Each row was made from one walk, in order. Every step used is in the known rows, and no mark comes twice. Write each row's walk.
(in the rows, 128 means zero)
Known rows:
tadeg/zotuf/dedul/selab/pogi/zumop: [ 93 140 112 108 165 169 150 104  87 124 155 112 105 132 158 122  98 141
 136 141 106 109 146 124 107]
lidez/tadeg/zotuf/pogi/zumop: [140 165 111  81 142 160 130  97  75 127 117 110 147 176 170 122 117 125
 136 167 127 108 123  59 113]
lidez/dedul/selab/tadeg/zotuf: [120 120 120 147 114 118 122 149 156 163 114 145 203  93 105 123 141 135
 129 121 129  88 124 139 119]
zumop/pogi/lidez/dedul/zotuf/tadeg: [148 136 157 141 118  89 186 186 131 162 129 169 138 124 126 132  66  97
 197 138 135 108 176 157  99]
dedul/zotuf/pogi: [150 171 108  38 107 137 132 117 164 146 136 121 156 142 169 117 112 158
 154 125 143 155 160 107  87]
zumop/pogi/zotuf: [ 89 119 148 118 163  78 159 157  36  80  98 100  84 144 104 126 140 159
 110 134 146 136 106 162 149]
selab/tadeg/zotuf/dedul/zumop/pogi/lidez: [120  40 180 153 114  87 116 124 141  93 159 134 100 113  79 177 140 110
 101 122 113 132 146 141 186]
dedul/zotuf/pogi/selab/tadeg: [ 83 173  98 111 161  99 158 157 146 125  71 155 126 131 145  88 131 152
 142  83 145 113 143 123 105]
lidez/dedul/zumop: [137 141 117 188 144 165 119 153 121 164 160 148 135 165 154 116 140  99
 132 124 167 157 178 105  80]
lidez/dedul/zumop/pogi/zotuf: [ 95 127 152 154 172  93 147 168  43  84 111 138  86 153 109 123 130 155
 107 128 170 152 143 154 127]
pogi/selab: [103 176  70 124 182 108 133 136  91 127 109 100  75 179 153 114 144 155
 148 144 138 110  52 132 131]
lidez/tadeg/zotuf/pogi: [175 171 135  59  91 152  76  93 145 129  95 116 185 142 142 126 151 134
 130 163 127 142 114  71 128]
tadeg/zotuf/pogi: [160 135 138  43 104 150  69 106 176 136  98  92 164 135 142 118 145 149
 141 168 122 145 117  78 137]
zumop/pogi/lidez/tadeg/zotuf: [164 118 137 136  87 113  93  92  77 117 136 121 192 129  85 178 173 109
  96 151 121  96  84 117 172]
lidez/dedul/zumop/pogi: [ 95  80 195 187 100 125 129 164 100 122 144 176  89 151 120 132 149  67
 123 140 155 149 165 157 128]
lidez/tadeg/zotuf/dedul/selab/pogi: [117 164 132 112 116 162 114 100 133 120 142 134 132  85 127 126 127 142
 126 122 105 144 147 164 110]
selab/pogi/lidez/tadeg/zotuf/dedul/zumop: [143 121 136 145 125 168  75  88 176  93 180 147 144 129 137 158 145 118
  87 132  97 145 150  81 145]
dedul/selab/tadeg: [ 76 141 123 156 131  89 200 170 160 159 108 151 156 105 128 101 146 121
 142  97 122 108 154 159 100]
zotuf/dedul/zumop/pogi/lidez/tadeg: [160 150 147 171  93 111 140  96  61  99 156 150 135 149 112 176 153  81
  94 131 127 137 121 124 141]
sonit/selab/tadeg/zotuf/pogi/lidez/dedul: [192 141  99 146 130 155 108 130 119 184  96 125 143 112 111 106  73 151
 152 101 193 153 151 135  90]
sonit/zumop: [171 127  71 107 142 189 131 146 121 163 124  52 128 119 163  72 158 133
 160 125 116 132  68 124 124]
selab/tadeg: [ 91 115 127 141 136 114 165 163 132 151  89 111 156 108 127  90 165  99
 129  93 126 110 152 128 116]
pogi/selab/tadeg/zotuf/dedul: [134 117 113 102 123 149  82 113 209 117 138 106 140  94 140 124 112 142
 116 132  78 103  71 112 141]
sonit/zumop/pogi/lidez/dedul: [184 104 127 175 123 140 130 165  52 180 139 103 104 117 103 117  98 117
 160 111 192 155 138 175  94]
sonit/selab/pogi/lidez/tadeg/zotuf/dedul: [179 138 100 106  99 184  71  61 175 109 148 111 149  89 132 143  99 143
  98 134  81 121  70 113 152]

Which walk is each row?
[166 107 112  88 132 117 104  92 169 128  96  99 136 115  98 138 117 168
 127 122 130 136 122 104 167]  sonit/selab/tadeg/zotuf/pogi/lidez
[123  97 141 109 109 138  83 119 200 104 136 123 125  90 131 128 112 131
 112 136  79 103  74 128 154]  zumop/pogi/selab/tadeg/zotuf/dedul
[ 91  58 203 150  90 126 100 133 164  88 164 166  96 132 123 153 152  83
 101 157  96 134 129 138 170]  tadeg/zotuf/dedul/zumop/pogi
[123 166  94  65 152 151 169 113  89 136 147 110 127 178 191 118  88 142
 154 141 139 118 154  80  82]  dedul/zotuf/pogi/zumop
[103 166 108 122 155 170 153  95  65 118 148 127 119 137 158 128 104 132
 128 139 111 108 143 120 102]  lidez/tadeg/zotuf/dedul/selab/pogi/zumop
[151 121 126 149 120 157  85  94 186 102 189 145 149 142 144 164 144 116
  90 140  94 135 128  74 143]  pogi/lidez/tadeg/zotuf/dedul/zumop
[ 93 135  81 157 144 149 169 130 171 151  57 145 144 109 136  67 127 122
 121  84 121 103 115 133 134]  sonit/selab/tadeg
[129 110 124 120 149 104 145 112  92 134 151  85  97 107  89 154 134 155
 134 108 134 152 158 168 141]  dedul/selab/pogi/lidez
[191 203  99 116  98 113 149  89  60 129 140 129 174 153 129 164 140 118
 120 117 154 142 133 108 109]  dedul/zotuf/pogi/lidez/tadeg
[135 142 144  64 106 128 100 121 203 136  84 131 172 114 134 110 137 153
 140 145 118 134 141  94 125]  dedul/selab/tadeg/zotuf/pogi
[112 138 188 154 166  82 171 202 106 109  70 163  95 143 119 110  97 109
 169 168 129 125 160 133 131]  lidez/dedul/zumop/pogi/zotuf/tadeg
[160 170  66 130 114 141 166 150  87 195 187 134 179 133 155 127  87 140
 157  85 186 126 162 165  38]  lidez/dedul/zotuf
[ 75 141 125 139 154  88 134 150  80 100 102 136  43 172 132 123 148 130
 140 153 140 112  59 163 155]  zumop/pogi/selab
[ 88 140 127 145 122 106 189 159 196 149 127 149 145  88 140 102 119 125
 137  97 101 113 142 157  98]  zotuf/dedul/selab/tadeg
[108 142  90 115 152 203 113  85 119 131  77 112  98 104 136  78 130 142
 121 107 125 147 132 153 141]  sonit/selab/pogi
[150 125 118 192 150 148 123 144 112 159 169 140 126 162 132 134 131 111
 128 116 172 162 185 109  95]  pogi/lidez/dedul/zumop
[ 69 129 146 150 132  82 193 168 171 120 112 166 125  88 123 108 114 140
 127  96 110 116 144 174 111]  zumop/pogi/zotuf/dedul/selab/tadeg
[106 111 124 130 114 109 126 136 168 145 115 134 202  97 106 130 157 136
 121 126 106  84 112 132 142]  dedul/selab/tadeg/zotuf
[179  98 129  70 124 107  93  98 140 132 130  67 136 129 102 161 132 161
 132 141 131 146 124  98 161]  tadeg/zotuf/pogi/lidez
[131  58 166 137 116  77 143 130  81 119 151  87  81 130  81 170 146 110
 122 134 133 134 121 164 176]  zumop/pogi/lidez
[129  52 175 148 117  93 126 125 126 100 176 119  74 132  94 177 135 108
 107 131 119 146 137 144 176]  zotuf/dedul/zumop/pogi/lidez
[ 54 122 142 167 154  96 148 164 149  95  86 178  85 126 128 100 145 112
 118  98 122 110 129 141 140]  zotuf/dedul/zumop/pogi/selab/tadeg
[ 73 137 134 153 156 104 119 138 123  80 129 164  35 175 145 132 137 130
 126 150 124 124  76 146 155]  zotuf/dedul/zumop/pogi/selab
[ 81  64 188 168  95 137 112 126 192  85 131 198  97 119 123 131 135  86
  91 136  92 125 127 141 177]  sonit/selab/tadeg/zotuf/dedul/zumop/pogi
[204 135 115 131 123 145  96 137  91 189 128  96 141 127 112 124  92 145
 159 124 194 162 152 130  81]  tadeg/zotuf/pogi/lidez/dedul
[187 131 114 104  92 156  78  80 165 121 174  93 166 106 133 161 116 128
 104 148  83 114  66 101 145]  pogi/lidez/tadeg/zotuf/dedul
